In the rows, 128 means zero.
Known rows, with every way that one mark hangs from another:
tofet(seda): [112 126 135 127 107 143 110 120 114  88 122 113 177  86 139 118]
seda(suno tofet(rufep) zetof): [174 176 119 217 161 152 123 130 115  88  89 116 197 166 162 132]
fopuv(seda(ferez)): [113 133 126  80 110 147 110 141 131 101 123 135 151 148 143  96]
fopuv(rufep(suno) seda(ferez tofet(zetof))): [152 133  91  94 127 172 124 131 101  99 177 112 146 214 164  91]
tofet(seda(ferez) zetof(rufep(suno))): [149 115 103  93 120 149 111 136  89  29 144 116 135 137 159 105]
vepobe(ferez suno): [117  85 146 119 122 159 116 122 119 131 121 101 123 162 124 143]
fopuv(rufep(suno) seda(tofet(zetof))): [146 107  85 120 109 176 129 117 102 132 174  98 145 191 164 104]
fopuv(rufep seda(ferez suno tofet zetof)): [160 178  86 115 167 180 116 142 117  94 135 125 169 207 158  85]
seda(ferez): [115 145 150 112 119 125 110 137 126  82 107 132 155 147 141 113]
seda(ferez suno tofet zetof(rufep)): [160 175 100 137 165 156 106 143 112  55  82 134 165 189 156 101]
seda(ferez suno tofet zetof): [146 191 135 160 162 147 108 131 119  74  80 129 196 184 156 113]
tofet(rufep): [144 133 132 167 118 129 126 135 122  93 118 119 156 131 148 133]
fopuv(rufep(suno) seda(ferez zetof)): [142 139 100  91 128 168 122 135 113 100 172 123 102 198 160  95]
vepobe(suno): [124 101 130 146 126 137 112 113 121 146 131 101 134 129 138 144]
fopuv(seda): [106 106 118 107  95 148 114 126 132 137 126 119 147 121 142 108]
fopuv(rufep seda(ferez zetof)): [148 155  98  68 144 157 116 142 122  93 156 116 115 172 154  96]
rufep(suno): [104 105 145 161  89 139 121 116 118 117 123 126 140 148 148 129]

Rows:
[159 107  64 130 132 172 115 136 112 104 110 111 170 157 160  98]  fopuv(seda(suno tofet(zetof(rufep))))
[190 173 121 184 173 145 123 145 108  48 103 118 211 185 165 120]  seda(ferez suno tofet(rufep zetof))
[165 109 132 185 118 133 134 123 104  90 140 103 146 150 168 143]  tofet(rufep(suno) zetof)
[153 137  80  98 150 164 109 153 121  70 102 135 126 166 155  89]  fopuv(seda(ferez suno zetof(rufep)))
[150 113  74 124 137 166 115 139 122 106 103 122 129 141 156 104]  fopuv(seda(suno zetof(rufep)))
[175 140 129 145 135 143 123 134  91  29 153 109 172 136 166 118]  tofet(rufep(suno) seda(ferez) zetof)
[154 128  82 137 148 170 124 134 122 123 140 109 132 159 157 108]  fopuv(rufep seda(suno zetof))
[175 165  98 183 154 174 122 134 119 105 101 115 196 165 163 110]  fopuv(seda(suno tofet(rufep) zetof))
[143 165 138 155 154 135 112 137 123  70  88 128 160 160 155 123]  seda(ferez suno zetof)
[154 143 127 137 150 142 111 136 104  41 117 111 201 115 155 116]  tofet(seda(ferez suno) zetof)
[142 127 114 162 102 174 128 127 115 120 139 126 175 173 157 105]  fopuv(seda(tofet(rufep(suno))))
[155 160 130 157 155 143 113 133 114  65  94 118 209 179 158 116]  seda(ferez suno tofet(zetof))
[163 182 126 188 158 151 121 147 117  59  93 137 212 190 152 109]  seda(ferez suno tofet(rufep))
[145 162 111 117 133 153 109 130 103  63 111 135 136 204 159 103]  seda(ferez tofet zetof(rufep(suno)))
[157 159 120 216 144 155 126 134 118  91  91 126 211 164 152 124]  seda(suno tofet(rufep))
[136 190 144 120 142 135 105 128 119  75  97 124 178 175 153 117]  seda(ferez tofet zetof)
[143 134  97 103 127 149 105 128 105  64 120 110 133  92 150 113]  tofet(seda(zetof(rufep)))
[128 141  97  96 118 179 122 133 110 103 165 134 144 217 150  82]  fopuv(rufep(suno) seda(ferez tofet))
[135 174 140 100 140 136 102 130 112  46 119 118 167 110 149 112]  tofet(seda(ferez zetof))
[157 143 100 184 135 175 124 138 122 110 108 126 208 160 153 102]  fopuv(seda(suno tofet(rufep)))
